What can hang from each mark:
K658: K499 K728
K734: K352
K499: K352 K620 K658
K134: K81
K352: K499 K728 K734
K81: K134
K620: K134 K499
K728: K658

Known rows, with every way that one mark hangs from another:
K734(K352(K728)): [-1.49  0.00  0.29 -0.34 -0.42  0.19  1.39 -0.95 -2.74 -0.48  0.53  0.41
 -1.72 -1.12  1.62 -1.09 -1.49 -1.31  0.81 -2.66 -1.64 -1.61  1.01  1.39
  0.08]
K658(K499(K352) K728): [-0.54  0.50  0.84 -2.68 -4.35  0.17  1.98 -1.45 -1.65  1.36  2.10 -1.03
 -1.05  0.69  2.54 -1.82  6.69  0.42  0.75 -0.38 -2.37 -0.69 -0.44  0.21
  0.44]
K81(K134): [-0.62 -0.24 -0.12  0.26 -3.37 -2.02  1.37 -0.75 -4.74 -1.08  0.24 -0.45
 -1.31 -0.77  1.31 -0.91  1.50 -0.70  0.27 -0.55 -0.75 -2.64  0.67  1.07
 -0.35]
K734(K352): [-0.51 -0.51  0.13  0.57 -0.37 -0.56  1.18 -1.19 -4.25 -0.68  1.77  0.33
 -2.04 -1.63  1.90 -0.13 -0.35  0.65  0.40 -1.84 -0.55 -1.66  0.07  0.83
  0.14]
K658(K499(K352(K734))): [-0.06 -0.05  1.23 -1.83  0.43 -0.70  2.83 -0.14 -1.95  0.87  0.69 -0.17
 -1.10  0.42  1.55 -1.84  6.15  1.03 -0.50  0.02 -1.15 -0.52  0.47  0.42
  0.05]
K728(K658): [-0.12 -0.71 -0.55  1.24 -0.52 -1.31  1.05 -1.06 -4.38  1.24  2.31 -0.72
 -1.46 -0.88  1.47 -1.04 -1.41  0.64 -0.03 -0.90 -0.24 -1.82  0.34  0.16
  1.05]
K620(K134(K81) K499(K352(K728 K734))): [-0.11  0.79  0.83 -1.94  3.41  0.60  2.14  1.20 -0.83 -1.04 -1.81  1.99
 -0.77  3.41  0.30 -2.74  2.70 -1.92  1.01  1.03 -2.02 -0.82  1.75  1.59
  0.84]
K499(K620 K658(K728)): [-0.02  0.89  0.18 -0.10 -2.13  1.22  1.50 -0.92 -2.16  0.73  0.44 -1.47
 -1.22  0.55  2.16 -1.66 -5.94 -2.04  0.89  0.35 -1.62 -0.06  0.65  0.63
  0.21]
K728(K658(K499(K352(K734) K620))): [ 0.70 -0.41  1.66  1.11  1.11 -1.85  3.28 -0.57 -1.43  2.31  0.16 -1.21
 -0.86 -0.18  1.00 -2.06  3.36  2.65 -0.36  0.15 -0.97 -0.37  0.99  0.19
 -0.50]
K620(K134): [ 0.33  0.12 -0.14  0.22 -0.64 -0.85  0.41 -0.75 -3.62 -1.47 -0.19  0.56
 -1.48  1.24  1.84 -0.21  0.15 -1.18 -0.17 -0.17 -0.59 -1.79  0.31  1.14
  0.23]
K734(K352(K499(K620 K658) K728)): [-1.79  0.81  1.26  0.67  1.19 -1.04  1.78 -1.11 -0.66  2.55 -1.27 -0.64
 -1.18 -1.11  0.44 -1.29 -5.05 -1.19 -0.46 -1.56 -1.88 -0.35  2.00  1.86
 -0.69]
K352(K728): [-1.28  0.43 -0.17 -0.60 -1.99  0.31  1.11 -0.41 -3.04 -0.26  0.67 -0.18
 -1.34  0.56  1.62 -1.88 -1.96 -2.36  0.97 -1.75 -1.82 -1.16  1.09  1.16
  0.43]
K134(K81): [-0.63 -0.07 -1.48 -0.46 -0.48  0.12  1.26 -0.46 -4.51 -1.40  1.23  0.53
 -2.07  0.90  1.02 -1.55 -2.64 -1.57  1.15 -0.47 -1.03 -0.92  0.28  0.11
  0.28]
K620(K134(K81) K499(K352(K734) K658)): [ 1.18  0.59  0.87 -1.93  5.10  0.29  2.68  0.68 -1.23 -0.26 -1.57  1.71
 -0.97  2.69  0.78 -1.71  0.51 -0.65 -0.82  2.52 -0.23 -0.24  0.64  0.63
  1.01]
K734(K352(K499 K728(K658))): [-1.97 -0.27  0.54  0.66  0.59 -2.15  0.98 -1.16 -1.84  3.40  1.13 -0.30
 -1.35 -1.72  0.28 -1.16  0.35  0.69 -0.18 -2.42 -1.39 -2.37  1.67  1.43
  0.83]
K728(K658(K499(K352(K734)))): [ 0.29 -0.49  1.20 -0.71  1.11 -1.99  2.69 -0.49 -1.89  2.67  1.30 -0.47
 -0.90 -0.23  1.29 -1.76  6.21  2.93 -0.91 -0.15 -0.22 -1.14  0.45 -0.08
  0.57]
K352(K499(K620) K734): [-0.97  0.36  0.83  1.58  2.58 -0.97  1.37  0.71 -2.32  1.03 -1.14 -0.12
 -1.44  0.25 -0.07 -1.94 -1.45 -0.77  0.55  0.86 -1.93 -1.03  2.23  1.70
 -0.62]
K734(K352(K499 K728)): [-2.33  0.25  0.66 -0.51 -0.17 -1.22  0.89 -1.00 -1.89  1.67  0.26  0.22
 -1.42 -1.00  0.66 -1.33  0.55 -0.84  0.52 -2.41 -2.33 -1.83  1.78  1.83
  0.15]
K728(K658(K499(K352(K734) K620(K134)))): [ 1.14 -0.03  1.88  0.89  2.07 -2.41  2.67 -0.31 -0.68  1.43 -1.46 -0.70
 -0.75  1.06  1.08 -1.21  4.59  2.18 -0.71  0.81 -0.47 -0.80  0.93  0.63
 -0.69]
K620(K134 K499): [ 0.44 -0.19  0.33  0.79  0.23 -0.95  0.78 -0.31 -4.12 -0.62  0.01  0.86
 -1.44  2.81  1.19 -0.63  0.51  0.02  0.23  1.05 -1.07 -1.86  0.42  1.56
  0.25]
K620(K134(K81) K499): [ 0.40 -0.11 -0.94 -0.30  1.66 -0.52  1.09  0.04 -4.15 -1.43 -0.27  1.56
 -1.82  3.37  0.39 -1.13 -0.83 -0.79  1.34  1.16 -1.03 -1.49  0.39  1.17
  0.42]
K352(K728(K658(K499(K620(K134)))) K734): [-0.17  0.22  1.02  0.13  2.24 -1.75  1.68  0.54 -0.49  1.58 -2.54 -0.71
 -0.82  2.38  0.48 -2.19 -0.94 -0.78  0.18 -0.47 -0.93 -1.16  2.10  1.45
 -0.50]

Rows:
[-0.33  0.10 -0.67 -0.07  0.11 -1.76  1.65 -0.59 -1.27  0.77 -1.56 -0.70
 -1.24  2.61 -0.04 -2.06 -2.15 -1.24  0.65 -0.84 -1.34 -0.83  1.37  0.83
 -0.62] -> K352(K728(K658(K499(K620(K134(K81))))))
[-0.92  0.08  0.64 -0.30  1.44 -1.41  1.25 -1.49 -2.49  2.50  0.83 -0.09
 -1.55 -1.79  1.05 -0.25 -0.92  0.72 -1.50 -0.99 -0.39 -1.13  0.64  1.17
  0.12] -> K734(K352(K499(K658)))
[ 1.31  1.06  0.89 -0.63  4.30  0.36  2.93  0.20 -0.34 -1.41 -2.76  0.65
 -0.89  1.59  1.05 -1.54 -2.08 -1.23 -0.68  1.93 -0.09  0.56  1.12  0.56
 -0.06] -> K499(K352(K734) K620(K134(K81)) K658)
[-1.94  0.91  0.25 -1.14 -0.58 -0.70  0.93 -0.67 -1.31  2.80 -0.22 -0.72
 -1.01  0.40  0.60 -1.94 -3.08 -2.24 -1.01 -1.06 -1.68 -0.65  1.69  1.39
  0.77] -> K352(K499(K658) K728)
[ 0.12  0.65  1.21 -1.42 -1.76  0.96  2.37 -0.96 -1.83  2.21  2.24 -0.39
 -0.68  1.03  2.40 -1.90  0.77  0.25  0.24  1.30 -2.08 -0.22 -0.24  0.48
  1.30] -> K620(K499(K352 K658(K728)))
[-0.95 -0.04  0.78  0.24  1.00 -1.01  2.15  0.38 -1.23  2.68 -0.74 -1.34
 -1.00  1.02  0.31 -2.82 -1.69 -0.44  0.49 -1.21 -1.46 -0.76  2.16  0.98
 -0.66] -> K352(K728(K658(K499(K620))) K734)
[ 1.13  1.47  0.43 -1.38 -0.41  1.20  2.19 -1.01  0.05 -0.78 -1.11 -0.24
 -0.79  1.53  1.90 -1.43 -2.81 -2.36  0.64  1.56 -1.54  0.41  0.20  0.46
  0.22] -> K499(K352 K620(K134(K81)) K658(K728))
[ 0.53  1.27  1.74 -0.86  1.00  1.93  2.90 -0.03 -0.16  0.96 -0.38 -0.80
 -0.61 -0.04  2.21 -2.26 -1.87 -1.24  0.42  1.09 -1.81  0.44  1.05  0.61
  0.59] -> K499(K352(K734) K620 K658(K728))
[ 0.90  1.02  1.95 -2.46  1.88  1.15  2.09  0.39 -0.23  1.13 -0.69  0.72
 -0.48  3.04  2.08 -2.02  1.96 -0.77 -0.31  2.55 -1.23 -0.75  0.62  1.26
  1.64] -> K620(K134 K499(K352(K734) K658(K728)))
[ 0.59  0.55  1.35 -1.14  2.35  0.45  2.69 -0.16 -1.68  0.71  0.38 -0.05
 -0.83 -0.66  2.19 -1.42  0.40  0.11 -1.36  0.54 -0.31 -0.11  0.60  0.26
  0.97] -> K499(K352(K734) K658)
[ 0.39  0.66  0.35 -1.62 -0.93  0.64  0.74 -0.40 -2.37  1.13  0.10  0.15
 -0.88  3.57  1.89 -1.07 -2.17 -1.37  0.12  1.43 -1.14 -1.31  0.17  1.23
  1.02] -> K620(K134 K499(K658(K728)))
[ 0.80  0.57  1.27  1.78 -0.24 -0.47  2.78 -1.57 -2.01  0.53  0.12 -0.99
 -0.92 -1.18  2.09 -1.02 -1.75  0.01 -0.57  0.32 -1.17  0.68  0.39  0.30
 -0.47] -> K499(K352 K620 K658)
[-2.13  0.66  0.65 -1.31  1.44 -0.01  0.84  1.03 -1.39  1.64 -0.61  0.34
 -1.17  1.08  0.06 -2.72  0.01 -2.31  0.36 -0.65 -2.27 -1.50  2.62  1.98
  0.49] -> K352(K499 K728 K734)
[-0.67 -0.01  0.75  0.43 -1.50 -0.82  1.95 -1.33 -1.66  1.47  1.67 -0.59
 -0.68 -1.34  1.68 -2.11  2.16  0.36  0.11 -1.93 -1.70 -1.21  0.89  0.40
  1.28] -> K499(K352(K728(K658)))
[-0.16  0.98  0.51 -1.18 -0.94 -1.11  2.43 -0.93  0.06 -0.84 -2.57  0.03
 -0.96  2.55  0.67 -2.15  1.53 -1.73  0.99 -0.42 -2.25  0.38  1.06  0.91
 -1.28] -> K658(K499(K352(K728) K620(K134(K81))))
[ 0.86  0.58  0.94 -1.05  2.37 -0.93  2.88  0.19 -0.51 -1.25 -2.33  0.36
 -1.21  2.55  0.64 -1.86  3.25 -0.52  0.36  1.22 -1.07  0.08  0.90  0.75
 -1.32] -> K658(K499(K352(K734) K620(K134(K81))))
[-0.29  0.33  1.79  1.47  1.91 -0.35  2.84  0.24 -0.48  1.45 -0.61 -0.79
 -0.59 -0.78  1.15 -2.77 -0.55 -0.11  0.63 -0.47 -1.79 -0.57  2.16  0.80
  0.51] -> K499(K352(K728(K658) K734) K620)
[-1.20  0.40  0.97 -1.70 -3.03 -0.88  2.31 -1.32 -1.34  1.08  0.66 -0.84
 -0.81  0.61  1.74 -2.12  5.09 -0.08  0.02 -1.90 -2.43 -0.35  0.57  0.56
 -0.22] -> K658(K499(K352(K728)))
[ 0.81  0.18  0.43  0.07  1.31 -0.99  1.05 -0.54 -3.21  0.59 -0.45  0.45
 -1.14  2.66  1.33 -0.56 -2.73 -0.49 -0.95  1.18 -0.22 -1.01  0.31  1.28
  0.55] -> K620(K134 K499(K658))
[ 0.51  1.49  2.18 -0.55  2.87  0.50  2.63  0.18  1.10 -0.16 -3.61 -0.02
 -0.26  0.87  1.72 -1.95 -1.83 -2.10 -0.87  0.58 -1.28  0.38  2.11  1.56
  0.00] -> K499(K352(K728 K734) K620(K134) K658)
[-0.75  0.78  1.37 -1.22  0.92  0.83  2.28  0.44 -1.07 -0.08 -0.15  0.33
 -0.78 -0.09  1.67 -2.53  2.14 -1.57  0.49 -1.01 -1.96 -0.81  1.64  1.12
  0.57] -> K499(K352(K728 K734))
[ 0.84  1.04  0.36 -2.55  0.14  0.94  2.06 -0.52 -1.02  0.31  0.21  0.74
 -0.83  3.12  1.60 -1.71  0.02 -1.07  0.54  1.94 -1.56 -0.25 -0.33  0.52
  1.57] -> K620(K134(K81) K499(K352 K658(K728)))
[-1.03  0.50  1.54 -2.58 -0.16 -0.11  2.57  0.03 -0.59  1.26 -0.48 -0.27
 -0.78  1.09  1.43 -2.93  5.40 -0.91 -0.11 -1.26 -2.15 -0.42  1.26  0.89
  0.09] -> K658(K499(K352(K728 K734)))
[ 0.87  0.74  1.74  0.83  2.95  0.29  3.22 -0.19 -1.20  0.43 -1.00 -0.55
 -0.81 -0.82  1.77 -1.71 -1.57 -0.55 -0.84  1.00 -0.90  0.57  1.04  0.46
 -0.12] -> K499(K352(K734) K620 K658)
[ 0.64  0.88  1.59 -0.79 -3.09 -0.68  1.83 -1.29 -0.40  0.14 -0.92 -0.83
 -0.80  2.09  2.15 -1.25  4.94 -0.21  1.10  0.54 -2.38 -0.44  0.27  0.94
 -0.81] -> K658(K499(K352 K620(K134)) K728)
[-0.42  1.05  1.37 -0.48  0.68 -0.63  0.82 -1.18  0.00  1.98 -1.79 -0.39
 -1.05  0.48  1.16 -0.41 -2.88 -0.80 -0.14  0.79 -1.43 -1.08  1.12  1.90
 -0.27] -> K734(K352(K499(K620(K134) K658(K728))))
[ 1.09 -0.16  0.22  0.63  0.04 -2.45  2.60 -1.46 -1.27  0.71 -0.62 -0.27
 -0.97  1.15  0.63 -1.33  2.71  1.97 -0.06  0.66 -0.73 -0.32  0.11 -0.08
 -0.85] -> K728(K658(K499(K352 K620(K134(K81)))))
[ 0.74  0.90  2.03 -1.72 -0.43  0.20  2.07  0.04  0.42  0.18 -1.59 -0.37
 -0.54  2.50  1.86 -1.90  4.58 -0.47  0.93  1.38 -2.00 -0.38  1.17  1.25
 -0.57] -> K658(K499(K352(K734) K620(K134)) K728)
